Every row comes from one small tree of marks. The marks that hang from a mark follow it in brackets, in the order of their numbers. Every link used is in the known rows. Which tree was each row made from?
Known rows:
k595[k391 k483[k168] k827]: [ 1.44  1.70  1.20  1.20 -0.59  1.23  2.13  0.44 -0.04 -2.88 -0.80 -0.62
 -3.90 -0.61  0.58 -3.52 -0.70  2.30  3.05 -1.24 -0.82 -1.66  0.38 -0.90]
k679[k168 k595[k391 k483]]: [ 3.27  0.92  1.62  1.40 -1.34  1.47  0.49 -0.40 -0.79  1.79 -0.78 -0.06
 -2.78  2.63  1.33 -2.47  0.70  1.90  1.04 -0.03 -1.62  6.58  0.68  3.54]
k595[k391 k483[k168] k679 k827[k248]]: [ 1.79  1.94  0.39  0.70 -1.04  0.90  1.41  0.91  0.74  2.55 -1.60 -0.57
 -2.29  1.46  1.00 -6.55  0.47  3.43  3.93  0.18 -2.58 -1.70 -0.70  0.00]
k168[k679[k595[k391]]]: [ 0.30  0.88  0.50  1.75 -0.32  1.39 -0.03 -0.60  0.71 -1.97 -1.12 -0.13
 -0.20  2.34 -0.79 -1.98 -0.47  0.67  1.31 -0.96 -1.09  5.71  0.81  2.62]
k595[k391 k679[k168]]: [ 1.71 -0.28  3.13  0.04 -1.66  0.52 -1.88 -0.91 -0.96  2.50 -1.70 -1.75
  1.25  4.36 -1.22 -3.18  1.02  2.96  0.50  0.28 -0.83  2.43 -0.47  2.49]
k168[k679[k595[k391 k483 k827]]]: [ 0.12  2.09  0.60  2.10  0.19  2.11  2.45  0.27  0.50 -2.59 -0.26 -0.56
 -2.17  0.51  1.00 -0.27 -0.81  2.03  2.54 -1.31 -0.39  2.75  0.30  1.32]
k827[k248[k391[k595]]]: [-0.43  0.90 -1.22 -1.64  0.05 -0.14 -2.11  1.68  1.49  6.69 -0.05 -0.50
  1.68  1.15 -0.15 -2.74  0.28 -0.93  2.24  0.85 -1.70  4.47  0.00  0.69]
k679[k168 k595[k391 k483 k827]]: [ 1.50  1.95  1.78  2.18 -0.49  2.09  1.57 -0.46 -0.40 -0.50 -0.39 -0.32
 -3.54  1.43  1.88 -1.79  0.40  2.02  1.94 -0.91 -0.77  4.21  0.42  1.75]
k483[k595]: [-1.05  0.25 -0.22  1.12 -0.29 -0.49 -0.64  1.40 -0.32 -1.84 -0.02 -0.94
 -0.99  2.57 -0.69  0.89  0.24  0.27  0.28  0.19 -1.72  0.81  0.60  0.54]
k595[k483[k168] k679 k827]: [ 2.33  1.10  2.48 -0.09 -1.08  0.92  2.22  0.15 -0.12 -2.00 -0.18 -1.26
 -0.83  0.29  0.08 -3.47 -0.18  2.88  0.91  0.28 -2.79 -3.47  0.07 -1.58]
k168[k679[k595[k483]]]: [ 2.05  0.58 -0.03  1.14 -0.61  1.36  1.59  0.54  0.36 -1.81  0.50  0.22
 -0.74  0.76  0.76 -0.71 -0.70  0.99  0.18  0.29 -2.32  3.76  0.79  2.15]
k168[k679[k595[k391 k827]]]: [-1.36  1.81  0.74  2.41  0.57  1.89  1.00 -0.64  1.14 -4.51 -0.83 -0.39
 -0.94  1.09 -0.12 -1.13 -0.73  0.78  2.25 -1.68 -0.05  3.37  0.51  0.98]
k391[k248 k595]: [-1.75  0.51 -0.43  0.17 -0.56 -0.25 -0.14 -0.16  0.44 -0.32  0.25 -0.64
  4.42  1.97 -2.93  0.86 -0.28  1.24  1.07  1.12  1.10  1.27  0.42  0.90]
k248[k391[k595[k679]] k827]: [ 1.61  2.20  2.84 -4.10 -0.22 -0.22 -0.61  1.54  0.00  4.91  0.33 -3.57
  6.22  0.11 -2.04  2.19  0.42  1.44 -0.54  0.83 -2.65  4.73 -0.65 -0.42]
k483[k168 k595[k827]]: [-0.69  1.21  0.76  2.46 -0.39  0.13  0.23  1.34  0.71 -7.96 -0.40 -0.68
 -2.92  1.54 -0.88 -2.92 -0.53  0.29  1.34 -0.66 -2.94 -1.94  1.74 -1.61]
k168[k679[k595[k391 k827[k248]]]]: [-1.57  2.11 -1.71  2.93  0.73  1.71  0.24  0.18  2.29 -1.18 -1.16  0.76
 -1.45  1.46  0.90 -3.99 -0.16  0.21  3.76 -0.96 -1.01  3.49  0.13  1.69]
k595[k391[k248] k679]: [-0.28  0.71  2.02 -0.90 -0.78  0.28 -0.46 -1.15 -0.95  2.69 -1.39 -0.99
  3.80  3.61 -2.75  1.28  0.77  3.18  1.54  0.02 -0.03  3.11 -1.27  2.51]
k595[k391 k483]: [ 1.21  0.88  0.12  0.04 -0.36  0.49  1.30  0.74 -0.79  3.55 -0.49 -0.77
 -1.98  0.29  0.76  0.06  0.02  2.33  1.88 -0.43  0.59  0.91 -0.66  1.16]
k679[k595[k391 k827]]: [-1.34  2.37  1.10  1.77  0.98  1.52  1.80 -1.27  0.67 -0.84 -0.66  0.01
 -2.03  0.39  0.86 -0.64  0.33  0.41  2.05 -1.64  0.14  3.92  0.20 -0.09]
k248[k391[k595[k483 k679[k168]]] k827]: [ 4.46  1.74  3.45 -4.02 -1.54  0.31 -0.83  2.43 -0.91  5.45  0.64 -3.95
  4.82  1.06 -0.95  1.27  0.48  3.10 -0.88  1.70 -3.77  4.74 -0.41  1.52]
k483[k595[k679[k168] k827]]: [-0.63  0.43  2.66  1.58 -0.99  0.24 -1.32  0.54 -0.49 -3.25 -0.39 -2.32
  0.09  4.58 -0.74 -0.72  0.81  2.33  0.19  0.46 -2.08 -0.93  0.28  0.76]

Write each row's tree:
[ 2.65  2.26  0.38 -0.28  0.15  1.90 -0.27  1.28  0.57  3.30  0.30  1.04
 -3.10  0.46  3.29 -2.73  0.84 -0.57  2.00 -0.31 -4.16  7.47 -0.01  2.12]
k679[k168 k595[k483 k827[k248[k391]]]]
[ 0.03  1.90  1.05 -2.01 -0.57 -0.46  0.54  0.64  0.29  1.12  0.27 -2.63
  8.62  1.17 -3.46  3.32  0.39  3.20 -0.32  1.94 -0.61  1.70 -0.63  0.76]
k391[k248[k827] k595[k679]]
[ 1.40  2.93  1.38  1.70 -0.45  1.97  2.95 -0.74  0.38 -4.23 -0.80  0.84
 -2.13  0.98 -0.42 -2.07 -0.31  2.12  3.19 -1.15 -2.18  5.03  0.87  1.33]
k679[k595[k391[k248] k483[k168] k827]]
[ 0.57  2.08  0.33  1.23  0.55  1.53  3.35 -0.12  0.26 -0.46  0.83  0.30
 -2.41 -1.11  2.42  0.84  0.07  0.85  0.84 -0.44 -1.06  1.84  0.25 -0.30]
k679[k595[k483 k827]]
[-0.52  2.99  0.59  1.35  0.52  1.83  3.13 -0.80 -0.34 -0.57 -0.12  0.48
 -0.97  0.59  0.31  2.48  0.16  2.37  2.92 -1.06 -0.16  4.84 -0.50  1.65]
k679[k595[k391[k248] k483 k827]]
[ 1.14  1.54 -0.34  0.91 -1.41  0.36  1.56  1.21  1.84  1.96 -0.35 -1.35
  0.98  1.77  0.13 -7.41  0.08  3.14  2.91  1.98 -2.64 -3.38  0.44 -1.26]
k391[k595[k483[k168] k679 k827[k248]]]
[-1.57  1.77 -0.05  0.55  0.36  0.49  0.08  0.03  0.90  4.48 -1.53 -0.71
  0.00  1.88  0.74 -3.05  1.06  2.28  3.40 -0.13 -0.07 -1.11 -1.70 -0.03]
k595[k391 k679 k827[k248]]
[-2.96  1.36 -2.56  1.64  0.65  0.10  0.29  0.93  2.44  1.98  0.18 -0.40
  0.87  0.17  0.52 -3.26  0.01  0.23  2.65  0.91  1.05 -2.89  0.17 -1.37]
k391[k595[k827[k248]]]
[ 0.43  1.59 -2.15  1.74 -0.68  0.41  1.69  1.78  2.32  0.04 -0.02 -0.21
 -1.40 -0.07  0.96 -7.10 -0.63  1.50  3.44  1.37 -1.54 -3.42  1.08 -1.40]
k391[k595[k483[k168] k827[k248]]]
[-2.10  1.77 -0.52  0.45  0.08  0.56  2.54  0.60  0.24 -0.83  1.10 -1.13
  2.41  0.07 -1.05  2.62 -0.69  2.76  2.29  0.77  1.47 -2.23 -0.16 -0.25]
k391[k248 k595[k483 k827]]
[-2.91  1.97  0.51  0.61  0.81  0.82  0.80 -0.75 -0.21 -2.18 -0.63 -0.16
  0.57  0.44 -1.33  2.50 -0.21  1.60  2.93 -1.42  2.06  0.45 -0.94  0.49]
k595[k391[k248] k827]
[-1.20  1.94  2.76  1.63 -1.13  0.36 -0.07  0.16 -0.29 -5.55 -1.72 -1.77
  0.83  5.21 -3.57 -1.36  0.23  3.36  3.07 -0.70 -2.79  0.84  0.41  1.01]
k483[k168 k595[k391[k248] k679 k827]]
[ 4.16  3.60  0.85 -0.12 -0.72  1.19  2.65  0.75  0.16 -2.74 -0.65  0.21
  0.73 -0.42 -1.20 -0.10 -0.05  2.31  1.35 -0.25 -3.74  8.12  0.52  2.53]
k679[k595[k391[k248[k827]] k483[k168]]]
[-1.52  1.50 -1.48  3.65 -0.62  0.48 -1.17  2.32  2.15 -6.89 -1.94 -0.58
 -3.11  3.48 -1.03 -6.72 -0.90  1.09  4.56 -0.85 -2.93 -0.28  1.18  1.01]
k483[k168[k679] k595[k391 k827[k248]]]
[-2.27  1.68  2.24  1.29 -0.17  0.25  0.05  0.58 -0.67 -0.30 -1.10 -2.85
 -0.28  3.94 -1.01  0.71  0.72  2.97  2.20 -0.68 -1.11 -0.47 -0.53 -0.25]
k483[k595[k391 k679 k827]]
[ 0.28  1.11 -2.29  2.24 -1.06  0.78  1.04  2.35  2.77 -3.87 -0.13 -0.59
 -0.76  0.56 -0.21 -7.72 -1.63  1.77  3.60  1.26 -2.08 -3.31  1.45 -0.68]
k391[k595[k483[k168[k679]] k827[k248]]]
[ 1.20  1.99 -1.37  1.53 -0.31  0.93  1.65  1.39  1.29  0.39 -1.27  0.58
 -4.42 -0.31  1.61 -5.92 -0.23  1.79  4.43 -0.37 -1.25 -1.61 -0.03 -0.10]
k595[k391 k483[k168] k827[k248]]
[ 0.01  2.56  0.02 -1.27  0.61  0.05  0.64  0.80 -0.38 -0.76 -0.56 -0.74
  3.21 -0.92 -2.04  4.46  0.15  1.71  1.31 -0.49  0.39  3.97 -1.18  1.80]
k595[k391[k248[k827]]]
[ 1.02 -0.68  2.44  0.13 -2.19 -0.05 -1.84 -0.45  0.13  1.96 -0.43 -2.48
  4.24  4.57 -1.93 -3.54  0.58  2.60 -0.50  2.08 -0.96  0.62  0.79  1.33]
k391[k595[k679[k168]]]
[ 0.32  1.46 -1.00  2.45  0.19  1.32 -0.37 -0.31  1.90 -0.94 -0.40  1.56
 -2.07  1.32  2.23 -4.78  0.95 -0.81  1.35  0.36 -1.84  3.30  0.65  1.66]
k679[k168 k595[k827[k248]]]
[ 0.54  0.80  0.26  2.02 -1.22  1.00  1.81  1.43  1.59 -6.94  0.25 -1.76
 -0.14  0.31 -1.19 -5.09 -2.20  2.21  2.18  0.49 -1.18 -4.20  1.89 -1.51]
k391[k595[k483[k168[k679]] k827]]
[-0.71  1.09  3.23  0.25 -0.72  1.02 -0.96 -1.32 -0.77 -1.21 -1.32 -1.31
  2.60  3.84 -2.24  0.04  0.71  3.61  1.97 -0.34  0.39  1.50 -1.01  2.24]
k595[k391[k248] k679[k168] k827]
[ 1.40  1.47  1.83 -0.78 -0.85  1.37  0.44  2.11  1.09 -4.19  0.41 -2.01
  0.19  0.07 -1.40 -3.92 -2.15  1.15  2.48 -0.47 -2.80 -0.03  1.58 -1.03]
k248[k391[k595[k483[k168[k679]] k827]]]
[ 2.80  1.60  1.76 -1.77 -1.85  0.02  0.54  1.50 -0.83  1.54  0.57 -2.88
  6.81  2.11 -2.41  2.14  0.47  4.89 -0.51  2.77 -1.69  2.43 -0.52  2.62]
k391[k248[k827] k595[k483 k679[k168]]]
[ 0.54  1.72  1.64  2.96 -0.48  2.00  0.77 -0.77  1.74 -8.07 -1.55 -0.02
 -1.94  1.36 -1.13 -5.93 -1.20  0.50  2.41 -1.88 -2.37  3.56  1.86  0.48]
k483[k168[k679[k595[k391 k827]]]]
[-2.73  1.54 -2.51  2.31  0.73 -0.24 -0.08  2.09  1.29 -0.84 -0.14  0.01
 -2.35  1.43  1.20 -0.94  0.44  0.04  2.61  0.21 -1.70 -1.65 -0.10 -0.18]
k483[k595[k827[k248]]]
[ 1.46  2.32  0.78 -2.38 -0.94 -0.26  2.18  1.72 -0.39  3.04  0.88 -2.95
  7.24  0.59 -2.25  4.25  0.25  4.64  0.02  2.36 -1.18  1.51 -1.02  1.09]
k391[k248[k827] k595[k483 k679]]
[-1.10  1.20 -0.66  0.22  0.44  0.31  0.28  0.32  1.23  2.93 -0.46 -0.13
  1.07  0.85  0.94 -2.15  0.92  1.27  1.79  0.66 -0.90 -2.32 -1.30 -0.87]
k595[k679 k827[k248]]
[ 0.82  1.51  2.92 -0.04 -1.20  1.28  0.51 -0.45 -1.45  0.55 -0.81 -1.54
  1.35  3.18 -1.06  1.01  0.62  4.96  2.22 -0.02 -0.02  0.53 -1.32  2.75]
k595[k391[k248] k483 k679[k168] k827]
